Each row was made from one path, in order. Every step used is in the known rows, and no mark comes twice. Write each row's path.
Known rows
Z, T, H, F: -56, 102, 51, -531, 95, 432, -145, 615, -198, 411, 167, 19, -158, -191, -245, -38, -76, -555, 231, -38, -118, -302, -396, -18, 181
H, F: -89, 50, -93, -378, 141, 297, -140, 425, 49, 205, 46, -90, -158, 68, -267, -226, 263, -280, -121, 52, 14, 143, -121, 118, 90
E, N: 223, -239, 66, -221, 55, 47, -105, 308, -236, 23, -127, 137, -95, 15, -259, -18, 90, 30, 22, -57, -56, 150, 9, -151, 13
T, H: -157, -51, 260, -399, -165, 160, -119, 326, -105, 218, 147, 51, -46, -166, -54, -137, 57, -298, 275, 165, -43, -183, -256, -155, 264
Q, D, H, T, Z: -73, -301, -27, -113, 45, 541, 46, 209, -49, 319, -74, -267, -27, 71, -38, 303, 374, -280, 18, -127, 155, -24, -54, -78, -61
Q, F: 55, 81, 78, -43, -77, 338, -235, 133, 123, 90, -5, 480, -136, -133, -60, 113, 375, 10, -63, 130, 159, 92, -239, -249, 92
D, H, E: 13, -247, 158, -331, 44, 357, -8, 151, -13, 89, -101, -198, -195, 175, -227, -141, 155, -115, 11, 195, 66, 144, -271, -5, 95
Q, F, H: 168, 157, -138, -332, -42, 431, -268, 133, 17, 127, -109, 519, -303, -244, -162, 116, 448, -139, 3, 48, 205, 282, -289, -274, 15
T, Z: -37, -313, 182, -170, -13, 181, -22, 28, -77, 106, 122, -48, 184, -123, -130, 151, 166, -96, -12, -72, -62, -54, -140, -13, 69
F, Q, D, H: -178, -189, -247, -224, -39, 353, -193, 133, -68, 196, -224, -186, -204, 16, -197, 280, 377, -20, 47, 218, 231, 220, -339, 95, -136
E, Y: 20, 46, 41, 18, -197, 301, -229, 360, -55, 28, 18, 203, -191, -94, -60, 83, 111, 73, -174, -224, -81, 45, -32, -91, 302
D, H, T, Z: -116, -652, 275, -285, 109, 391, 173, 114, -121, 281, -90, -341, 44, 9, -175, 119, 262, -347, 49, -83, 16, 2, -122, -81, -53
H, T, Z, F, Q, D: -174, -650, 91, -542, 59, 305, -82, 168, -281, 317, -150, -426, -38, -171, -128, 288, 132, -368, -81, -349, 109, 167, 110, -252, 60
Z, F, H, E, Y, G: 118, -181, -43, -760, -43, 385, -471, 447, -425, 91, -34, -89, -454, -134, -249, -87, -43, -318, 36, -446, -71, 460, -91, -194, 376
Z, T: 89, -43, 7, -78, 128, 334, -156, 435, -164, 213, 22, 175, 21, -67, -191, 22, -29, -297, 89, -129, -53, -7, -375, -8, 95
H, E, Y, G: -81, 146, -109, -279, -335, 360, -322, 278, -137, -193, 31, -253, -179, 127, -51, -258, -82, -15, -261, -334, 6, 423, -111, -103, 354
F, H: 110, -12, -201, -420, 43, 253, -177, 259, -136, 120, -134, 132, -176, -117, -248, -103, 278, -293, 88, -60, 92, 401, -248, -64, 30
H, E, N: 217, -95, 20, -472, -15, 116, -93, 202, -181, -99, -191, -125, -218, 134, -257, -202, -61, 42, -145, -14, 53, 326, 26, -204, 135
H, T: -128, -339, 77, -222, 39, 195, 12, 293, -56, 154, -166, -228, 60, 50, -62, -197, 140, -358, -115, -212, 142, 346, 43, -219, 94
Q, F, N: 192, 43, 22, -244, -196, 196, -132, 249, 74, 58, -22, 261, -265, -104, 51, 252, 345, -49, -210, 121, 201, -13, -122, -32, -30
T, H, F: -202, 78, 136, -633, -43, 278, -122, 461, -54, 315, 186, -99, -205, -135, -177, -199, 122, -437, 158, 164, -54, -199, -211, -43, 240
Z, T, H: -13, 9, 158, -333, 5, 341, -137, 492, -237, 328, 137, 134, -38, -219, -143, 16, -131, -440, 311, -38, -113, -276, -435, -116, 197
D, H: -19, -330, 191, -111, 96, 329, -24, 223, -24, 197, -30, 15, -76, 87, -196, 1, 287, -145, 165, 189, -15, -3, -305, 65, 10
Q, F, H, E: 197, 229, -167, -507, -86, 458, -269, 73, 29, 40, -160, 362, -397, -173, -188, -1, 345, -114, -109, 53, 258, 389, -237, -332, 81

Which path is each row?
-237, -301, -247, -298, -28, 378, -115, 157, -101, 238, -312, -357, -185, 30, -164, 246, 361, -157, -11, 89, 279, 297, -223, -5, -155
F, Q, D, H, T
-153, 74, -93, 28, -348, 352, -385, 418, -177, -81, 142, -27, -48, 26, 7, -83, 69, -38, -101, -444, -114, 274, -170, -17, 288
E, Y, G
-169, -871, 296, -551, 150, 361, 53, 124, -279, 353, -175, -432, -122, -114, -277, 256, 206, -357, 98, -80, 11, 59, -140, -108, -34
D, H, T, Z, F, Q
110, -504, 206, -617, 130, 264, -182, 160, -340, 263, 69, 7, -120, -327, -294, 254, 139, -299, 131, -236, -131, 35, -103, -128, 147
T, Z, F, H
-238, -58, -239, -563, 96, 238, -205, 303, -26, 199, -114, -268, -250, -3, -364, -107, 278, -223, -151, 162, 111, 298, -223, 171, -36
H, F, Q
95, -109, -80, -471, -40, 477, -113, 52, -46, 193, -150, 250, -197, -306, -148, 206, 430, -298, -75, -171, 214, 287, -131, -399, -27
Q, F, H, T, Z
119, -482, 101, -736, 209, 273, -245, 441, -364, 321, -177, -49, -328, -206, -268, -40, 100, -531, 122, -326, 16, 385, 26, -288, 207
Z, F, H, T
39, -158, 131, -271, -80, 468, -63, 216, -49, 46, -89, -126, -340, 99, -200, -8, 117, 1, -108, 35, -5, 63, -185, -51, 194
D, H, E, Y
-212, 97, -407, -485, 69, 368, -251, 350, 15, 244, -116, -269, -284, 30, -290, 48, 363, -202, -174, 121, 195, 251, -167, 163, -63
H, F, Q, D
-3, -713, 290, -612, 42, 142, 74, 296, -292, 264, -59, -463, -34, -143, -62, 195, 25, -472, -141, -404, 6, 42, 221, -144, 87
H, T, Z, F, N
-71, 104, -228, -91, -195, 629, -245, 316, -74, 59, 2, -228, -232, 232, -8, 113, 225, -67, -59, -181, 107, 166, -184, -2, 143
Q, D, H, E, Y, G
-188, -295, -57, -508, 166, 406, -75, 273, -44, 291, -127, -285, -310, 52, -403, 19, 376, -245, 28, 277, 45, 121, -354, 220, -122
D, H, F, Q
106, 2, -136, -416, -21, 459, -174, 165, -12, 176, -218, 318, -286, -229, -130, 60, 428, -302, -77, -110, 274, 400, -140, -401, 0
Q, F, H, T
-66, -484, 50, -476, 123, 328, -353, 310, -281, 339, -152, -88, -382, -104, -249, 329, 208, -149, 164, 66, 66, 103, -200, -46, 96
Z, F, Q, D, H
18, -332, -115, -600, 57, 323, 24, 151, -229, 202, -189, -214, -50, -191, -214, 13, 244, -494, -28, -330, 118, 414, -46, -210, -31
F, H, T, Z
-132, 162, -177, -581, 30, 496, -215, 561, -224, 439, 65, -96, -249, -213, -244, 161, 4, -501, 190, -4, 9, -227, -430, 13, 75
Z, T, H, F, Q, D
-87, -689, 323, -484, 117, 231, 1, 211, -261, 281, -44, -317, 50, -156, -121, 85, 49, -433, -53, -383, -18, 110, 138, -283, 163
H, T, Z, F
-147, 35, -45, -655, 55, 398, -182, 538, -252, 396, 60, -86, -211, -251, -309, 44, -61, -511, 209, 37, -57, -185, -468, 16, 99
Z, T, H, F, Q
-247, -416, -184, -353, -38, 398, -54, 41, -141, 260, -248, -425, -95, -56, -174, 388, 358, -147, -20, 28, 235, 195, -212, -2, -179
F, Q, D, H, T, Z
-118, -596, 69, -553, 125, 357, -272, 334, -315, 378, -231, -262, -350, -97, -231, 288, 194, -283, 101, -82, 127, 209, -90, -134, 84
Z, F, Q, D, H, T
-71, -200, -90, -52, 62, 513, -12, 313, -4, 289, -143, -187, -107, 160, -22, 162, 375, -279, 27, -77, 204, 91, -54, -85, -29
Q, D, H, T
-79, -639, 182, -502, 91, 346, -180, 75, -295, 323, -1, -209, -145, -231, -261, 519, 211, -131, 130, -52, -46, -116, -193, -15, 35
T, Z, F, Q, D, H
108, 309, -257, -450, -263, 567, -409, 173, -72, -54, -71, 275, -415, -153, -125, 19, 282, -87, -158, -221, 181, 475, -261, -322, 163
Q, F, H, E, Y, G
